Each row comes from the steps of one walk. Every step used is in the known rows, and no mark comes twice. Write the walk behind each row, first mark first.
Known rows:
nere-luzer: [  2  23 -37 -68 -13 -59  51 -48  20  33  29  11  -6  36  16  -6 -23  11
   6 -24  22  48  42  10]
nadod-mimupu-fiso-zaze-luzer-nere: [  17  -98  -16   22   28 -110   27  -44   60   27   40    1  -42   61
   22  -34  -21   -3   -2  -70  -25   13   27   18]
nadod-mimupu-luzer-doni: [ 12   3 -36 -56  41 -39  52  -6   2  -1  13   5   4  18  19 -13 -13  10
   7 -32 -21  23  17  23]
zaze-luzer-doni-fiso-mimupu-nadod: [-29 -75 -64  69 -33 -12  28  -4   0 -35  15  44  43  44  -3  -8   6  13
 -12 -39 -18  12  46   0]
nadod-doni-fiso-mimupu-luzer: [-27  10 -75 -22  84 -47  38 -16 -50 -48   6  34  26  -3  -3 -31  -2 -25
   3 -20   9   9  41  26]
mimupu-nadod-doni: [ -3  30 -59 -60  29 -37  33 -42  17  -2  13   3  12  13 -34   9   4   8
  -6   9   3  46  19  -7]
nadod-mimupu-luzer: [ 19  19 -48 -46  67 -67  41 -13  19   6   1  12 -18   7  11 -19 -26  -4
  17 -45 -19  28  24  26]
mimupu-fiso-zaze-nadod: [ 25 -37 -55  24  31 -62  23 -60  28   2  50  -2  12  38 -29 -10 -11  17
  -1 -34 -11  37  32  73]
mimupu-nadod-doni-fiso: [-18  11 -64 -35  20 -43  21 -38   0 -22   0  24  25   1 -24  -1  -5   0
 -12  16  24  30  29 -25]
nere-luzer-doni-fiso-zaze: [ -7 -51 -44 -49  -4 -34  48 -45 -15  -6  46  20  35  43  37 -12  -7  30
 -19  -5  32  33  36   0]
doni-luzer-nere: [ 12  31 -47 -55  -8 -27  59 -47  40  45   6  18  13  47  20  22 -42  15
  -2   1  28  60  28  -1]
doni-fiso-mimupu-nadod: [-23 -37 -90  31   8 -27  29 -19   3 -26  -8  40  42  23 -15  -1 -11  14
   1 -36  -2  29  48   8]
mimupu-luzer-nere: [ 10  25 -54 -72   2 -35  58 -23  25  11  31   1 -24  27  42   8 -35  23
  10 -27   0  38  22  36]
mimupu-nadod: [  6  18 -70 -34 -15 -25  35 -32  41  10   5   5  12  26 -14  17 -15  24
   4 -15  -6  52  27  11]
nere-luzer-doni: [ -5   7 -27 -80 -33 -29  64 -37   7  24  41   0  11  44  25   3 -11  28
  -4  -3  20  42  34   9]
fiso-zaze-nadod-doni-luzer-nere: [ 41  -1 -56 -14  82 -40  42 -73  17  15  57  23  35  42 -22  18  -7  27
 -23   7  19  64  16  15]
fiso-mimupu-nadod-doni-luzer: [  3  25 -79 -21  78 -14  33 -43  -5   0   2  37  50  33 -61  10   7  -1
  -4  -7  -5  52  37  -9]
luzer-doni: [-17  15 -39 -59 -23 -19  62 -23  17   9  12 -12  29  34  24  11 -10  16
  -3   9  15  42  19  21]
nadod-mimupu: [  6   8 -33 -30  41 -83  47 -27  40  22 -11   6   1  19   4 -13 -23  -8
   9 -29   4  37  22   7]
fiso-mimupu-nadod: [ -9 -12 -84   4  22 -20  42 -22  21  -5   1  18  33  36 -26  12  -3  19
   7 -40 -23  45  37  27]
fiso-zaze-luzer-nere: [ 12 -46 -42   3   1 -68  45 -38  49  21  42   2 -12  60  45  -2 -21  15
  -7 -23  -1  47  19  19]
nadod-doni-fiso-zaze: [-15  -8 -57 -37  72 -69  32 -49 -15 -26  13  10  31   9   5 -23  -4 -12
 -17  21  37  35  20   0]
nadod-mimupu-fiso: [  0 -17 -23 -28  24 -93  33 -38  38  19  -6  -4 -21  25 -12 -31 -26 -18
  13 -45  -6  17  32  23]
nere-luzer-doni-fiso-mimupu-nadod: [-21 -67 -64 -10 -25 -11  41 -24 -19 -16  35  44  45  42   0   2   4  37
 -12 -42  -4  21  56  -4]
nadod-doni: [-16  50 -38 -68  44 -60  49 -42   7   3   7  -7  10  12 -11  -7  -5 -15
  -2  17  28  43  19   8]
zaze-nadod: [ 17  15 -53  13   5 -45  42 -40  37  10  25  12  25  22 -17  10 -20  16
   2 -14   8  48  29  49]

Write each row's walk:
[ 42 -45 -47  39  92 -85  32 -43  39   8  31  16  24  27 -18  -7 -10  22
  -4 -43 -16  48  17  41]	fiso-zaze-nadod-mimupu
[-31 -55 -78  17 -11   0  41 -11  -9 -35   5  33  61  32  -5   9   4  28
 -11 -23  -4  24  41   7]	luzer-doni-fiso-mimupu-nadod
[-35 -49 -44 -25 -15 -30  58 -24 -28 -11  27  36  45  40  24 -15  -6  17
  -6 -32  22  20  55  11]	nere-luzer-doni-fiso-mimupu
[ 18  34 -56 -70  21 -16  41 -56  27  23  19  23  16  37 -25  29 -13  23
 -15  16  12  61  22 -34]	mimupu-nadod-doni-luzer-nere
[ -4  21 -79 -24  53 -30  51 -10 -10 -15   9  15  14  24   4 -12 -14  -2
  20 -49 -18  32  38  61]	fiso-mimupu-luzer
[-47 -40 -59   4  -1 -20  58 -11 -21 -31  -3  23  58  29  21  -8  -7   7
  -6 -13  21  21  41  24]	luzer-doni-fiso-mimupu
[ 44 -50 -68  43 100 -78  16 -27   1 -32  34  45  13   1  -2 -27 -19  13
  -2 -56 -19  20  28  37]	doni-fiso-zaze-nadod-mimupu-luzer
[ 36   0 -52   2  85 -47  17 -82  -2   2  45  16  29  35 -67 -15  -1  -7
 -13  -2   9  44  32  35]	mimupu-fiso-zaze-nadod-doni-luzer
[ -3 -76 -49  26  -9 -72  32 -36  34  -1  31  27  -2  47  55 -16 -29  10
 -15 -21  18  29  29   3]	doni-fiso-zaze-luzer-nere
[-13  -7 -26 -10 -41 -31  49 -17  27  12  21   0  13  46  22  -5  -9   2
  -5  -3   4  32  24  18]	zaze-luzer-doni
[-17   1 -73 -20  64 -32  38 -32   1 -20  10  14  33  23 -46   5  17   2
  -1 -19 -14  39  30  11]	fiso-mimupu-nadod-doni
[ 16  56 -67 -56  45 -15  27 -53  12  14   4  26  29  24 -52  15  -4   2
  -8  22  13  58  26 -26]	mimupu-nadod-doni-luzer
[  17  -68  -22   36   47 -109   14  -41   43   16   22    3  -25   47
   -3  -51  -14  -22    5  -60  -27   14   31   23]	nadod-mimupu-fiso-zaze-luzer
[-47  -4 -61  -9  63 -59  42 -31 -29 -34  -8  28  43   6  -9 -24  -1 -26
  -6  -4  30  19  41  13]	nadod-doni-fiso-mimupu
[-16 -32 -76 -11  22 -37  53 -11 -10 -24  16  35  10  23  42  -9 -31  12
   5 -49   2  15  45  39]	doni-fiso-mimupu-luzer-nere
[-28 -14 -67 -36  69 -49  51 -22 -34 -38  22  31  11   9  21 -20 -12  -6
  -3 -25  11   9  36  19]	nadod-doni-fiso-mimupu-luzer-nere
[ 31 -15 -65  25  47 -49  37 -49  32  -1  42   7  33  33 -11   7  -9  27
  -5 -15   0  57  20  56]	fiso-zaze-nadod
[ -3  -3 -77  34  95 -45  28 -22 -44 -56  32  49  33  -8 -32 -25   1 -10
  -2 -32  -3  10  45  48]	zaze-nadod-doni-fiso-mimupu-luzer
[  3  34 -51 -74   5  -4  57 -10  -4  -8  26  -7   9  23  23   4 -15  16
   6  -7  -5  33  20  39]	mimupu-luzer-doni
[ 18 -81 -42  54  56 -62  33 -30   7 -23  34  30  51  25   1 -10  -3  29
 -21 -25   2  26  21  17]	luzer-doni-fiso-zaze-nadod-mimupu
[ 30  -7 -37  29  48 -80  36 -33  46  13  15  20  13  18 -24  -5 -20  10
   4 -41  -6  38  24  32]	zaze-nadod-mimupu
[ 22 -31 -26  32  34 -92  25 -42  45  14  21   9  -6  22 -40 -21 -21   0
   8 -58 -17  18  36  48]	zaze-nadod-mimupu-fiso
[  2   2 -72 -29  52 -12  46 -47   8   9  18  36  36  46 -35  22   0  19
 -11 -15  -3  53  33 -16]	fiso-mimupu-nadod-doni-luzer-nere
[ 28 -70 -56  64  76 -91  20 -40  22 -15  21  38  31  13  -5 -20 -18  12
 -11 -37   4  31  26  22]	doni-fiso-zaze-nadod-mimupu
[-32  -5 -40 -35 -35 -23  52 -19  -2 -12  -1  10  38  21  30   0 -20   8
  -9  14  37  27  29   6]	luzer-doni-fiso
[  2 -39 -38   1  -1 -34  43 -26  22   1  41  -4  20  56  29  -8   1  14
 -11  -4  -2  40  15  23]	fiso-zaze-luzer-doni
